Each row was made from one small tree. The marks that hang from a mark follow it in brackets, in the order of their numbers. Every link used is in the known rows. Write each row's tree.
Known rows
Q_82{Q_293 Q_610}: [ 15  15  12 -11  16  -6   8   6 -16   0  12  10  -2  12  -9  12  -1  11
  13   1  -6  -4]
Q_407{Q_610{Q_82{Q_171{Q_254}}} Q_986}: [  4  12   2 -19  22 -11  -1  11  -6   2   4   6  15   1   9   0   3  18
  11   9   7 -13]
Q_610{Q_82{Q_171 Q_293} Q_407}: [ 24  14   7 -10  24  -1 -13   6 -16   3   5  12  15  22   9  -2  18   0
   8  -1 -11 -15]
Q_986{Q_91 Q_407{Q_610{Q_82{Q_171{Q_254}}}}}: [ 17  16   5 -20  23  -6  -1   7  -9  -6  -7   8   2   8   0  -9  12  20
 -10  15   7  -3]
Q_986{Q_91 Q_407{Q_610{Q_82{Q_171 Q_293}}}}: [ 20  16   6 -20  25  -7   1   4 -13  -7   1   6   4   8  -5  -9   9  18
  -6   5   1   0]
Q_254{Q_646{Q_293{Q_82}}}: [ 32   1  -1  -1  22  -6  -1   0 -18  13   2 -13   6  11 -14  18   7  21
   5  15  -4  -2]
Q_254{Q_646{Q_293{Q_82{Q_610{Q_407}}}}}: [ 31   4   5  -4  24  -7  -1  -4 -19  14   2  -3   2  13 -15  18   7  19
   5  15   3  -3]
Q_293{Q_82{Q_171 Q_610{Q_407}}}: [ 24  19   5   1  11  -8   3   8 -21   1   5  12   1  14  -6  10   6  10
   4   5  14 -11]
Q_293{Q_82{Q_610}}: [ 22  21   5  -1  10 -12   6   7 -18  -2   7   3  -6  10 -15  14   1  16
   1  11   9 -10]
Q_646{Q_254 Q_293{Q_82{Q_171 Q_610}}}: [ 30   7   8  -2  18  -9  -6  -1 -23   5  -1  -3   2  11  -5  17   4  19
  12   8   3   6]
Q_407{Q_610}: [  7  12   1 -14  18  -5  -1   8 -11   5   7   2   2   7  -8  -2   2  19
   4  11  10 -11]
Q_646{Q_254 Q_293{Q_82{Q_610}}}: [ 30   8   8  -5  19  -9  -6  -3 -22   5  -1  -7  -3  11 -10  19   2  21
   8  14   2   3]
Q_171{Q_254}: [ 16   9  -2  -9  10   3  -4  16 -10   3  -5   1  -1  16   2  10  10  13
   5  25  -1 -15]
Q_407{Q_610{Q_82} Q_986{Q_91}}: [  7  20   3 -23  26 -13  -3   0  -6  -1   6  -2  10  -6   1  -2   1  23
   2  12   3  -8]
Q_986{Q_91 Q_407{Q_610{Q_82{Q_171}}}}: [ 18  20   5 -19  25  -7   0   3 -11  -5   0   6   3   7  -3 -11  10  21
  -9  11   7  -2]
Q_171{Q_82{Q_293} Q_254}: [ 21  11   1  -7  14  -8   0  22 -10  -1  -8   3   6  15   8  13  16   4
  11  16 -14 -15]
Q_293{Q_82{Q_171 Q_610{Q_407{Q_986}}}}: [ 24  20   4  -2  12 -10   6   9 -22   2   7  10   4  10  -4  12   1  12
   8   5  13 -11]
Q_171{Q_82{Q_293 Q_610} Q_254{Q_646}}: [ 15   9  11  -9  21 -15   8  12  -9   6  -6  11  -2   9   2  19  12   8
  14  15  -7  -6]
Q_82{Q_293}: [ 23   9   1  -8  15   0   1  10 -17   2   9  -2   5  16  -7   9   4  10
  12   3 -14  -8]
Q_610{Q_82{Q_171 Q_293} Q_407{Q_986{Q_91}}}: [ 25  18   5 -15  26  -3  -9   3 -15   2   6   6  19  11  13   1  13   5
  10   2 -13 -11]
Q_293{Q_82}: [ 28  16  -4   2   9  -7   0  10 -18   0   5  -5  -1  13 -13  12   5  15
  -1  12   2 -13]
Q_82{Q_171{Q_254} Q_293 Q_610{Q_407{Q_986}}}: [ 17   8  10 -14  14  -1   7  14 -17   3   3  20   9  15   9  13   3   5
  21   2   1  -8]

Which tree is each row?
[ 32   7   9  -4  20  -6  -9  -2 -25   7  -2   0   3  14  -4  16   6  17
  11  10   6   3]
Q_646{Q_254 Q_293{Q_82{Q_171 Q_610{Q_407}}}}
[ 19  15  11 -14  18  -3   8   5 -20   3  10  16  10   8   5   9   0   8
  18  -4  -2  -2]
Q_82{Q_171 Q_293 Q_610{Q_407{Q_986{Q_91}}}}
[ 17  10   1  -6  20 -10   0  14  -7  10 -10   1   1   9   7  14  18  11
   9  27  -4 -14]
Q_171{Q_82 Q_254{Q_646}}
[  7   9   6 -15  23 -10  -5   7 -10  -1   8   9  12   9   0  -5   7  11
   7  -4  -1  -8]
Q_407{Q_610{Q_82{Q_171 Q_293}}}
[ 19  23  11  -9  22 -11   4  10 -16   2   5  13   4  14   2  10  11   3
  13   7  -5 -13]
Q_171{Q_82{Q_293 Q_610{Q_407}}}
[ 26   1   4  -7  17  -3  -3   6 -14   9  -9   2  -1  16  -7  19  11  16
   3  24   4  -7]
Q_171{Q_254{Q_646{Q_293{Q_82{Q_610{Q_407}}}}}}
[  6  18   2 -21  25 -12  -2   2  -7   0   7   1  15  -7   7  -4   2  21
   5   7   4  -5]
Q_407{Q_610{Q_82{Q_171}} Q_986{Q_91}}
[ 18  12  12  -9  16   0   5   8 -21   4  10  20   7  17   2   7   4   4
  17  -6   0  -5]
Q_82{Q_171 Q_293 Q_610{Q_407}}
[  9   1   5 -15  25  -9  -8   5  -7   5  -2   5  12   8   2  -1  11  17
   4  10   4  -5]
Q_407{Q_610{Q_82{Q_171{Q_254{Q_646{Q_293}}}}}}
[ 25  17   7 -13  25  -1 -14   4 -14   2   5   7   9  22   2   0  16   3
   4   6 -13 -17]
Q_610{Q_82{Q_293} Q_407}
[ 25  21   4  -3  12 -10   5   5 -21   0   4   8   3   6  -3  11   2  13
   4   7  12  -7]
Q_293{Q_82{Q_171 Q_610{Q_407{Q_986{Q_91}}}}}
[ 28   4   4  -2  21 -10   2  -3 -18  12   4  -7   2   9 -15  19   4  21
   6  14   0   0]
Q_254{Q_646{Q_293{Q_82{Q_610}}}}
[ 33   1  -5   2  10  -2  -6  13 -20   0  -4  -8  13  18  -2  14  10  15
   4  13  -3  -6]
Q_646{Q_293{Q_82{Q_171{Q_254}}}}
[ 32   6   3  -1  13  -3  -4  10 -21   1  -4   3   9  19  -3  15   9  12
   4  13   5  -5]
Q_646{Q_293{Q_82{Q_171{Q_254} Q_610{Q_407}}}}
[ 26  18   6 -16  27  -4 -10   4 -14   3   9   4  14  17   5   4  10   7
  10   6 -13 -18]
Q_610{Q_82{Q_293} Q_407{Q_986}}
[ 20  18   3 -19  22  -3   4   4 -13  -3   0   2  -3   7 -11  -6   5  24
  -9  16  10  -2]
Q_986{Q_91 Q_407{Q_610}}
[ 35   5   2  -3  19  -6 -11  -1 -22   7  -3 -14   2  13  -9  17   6  21
   8  15  -3   0]
Q_646{Q_254 Q_293{Q_82}}
[ 16   7  11 -11  12   1   3  14 -17   1   0  23   4  20   6   9   8   3
  15   1   1  -7]
Q_82{Q_171{Q_254} Q_293 Q_610{Q_407}}
[ 20  -5   1  -6  14   1   3  15 -14   9  -1   5   8  14   4  12   9   9
  17   3 -11  -3]
Q_82{Q_171{Q_254{Q_646}} Q_293}
[ 34   3   1  -1  17  -5 -10   2 -23   7  -2 -11   6  13  -3  15   7  18
  11  10  -2   2]
Q_646{Q_254 Q_293{Q_82{Q_171}}}
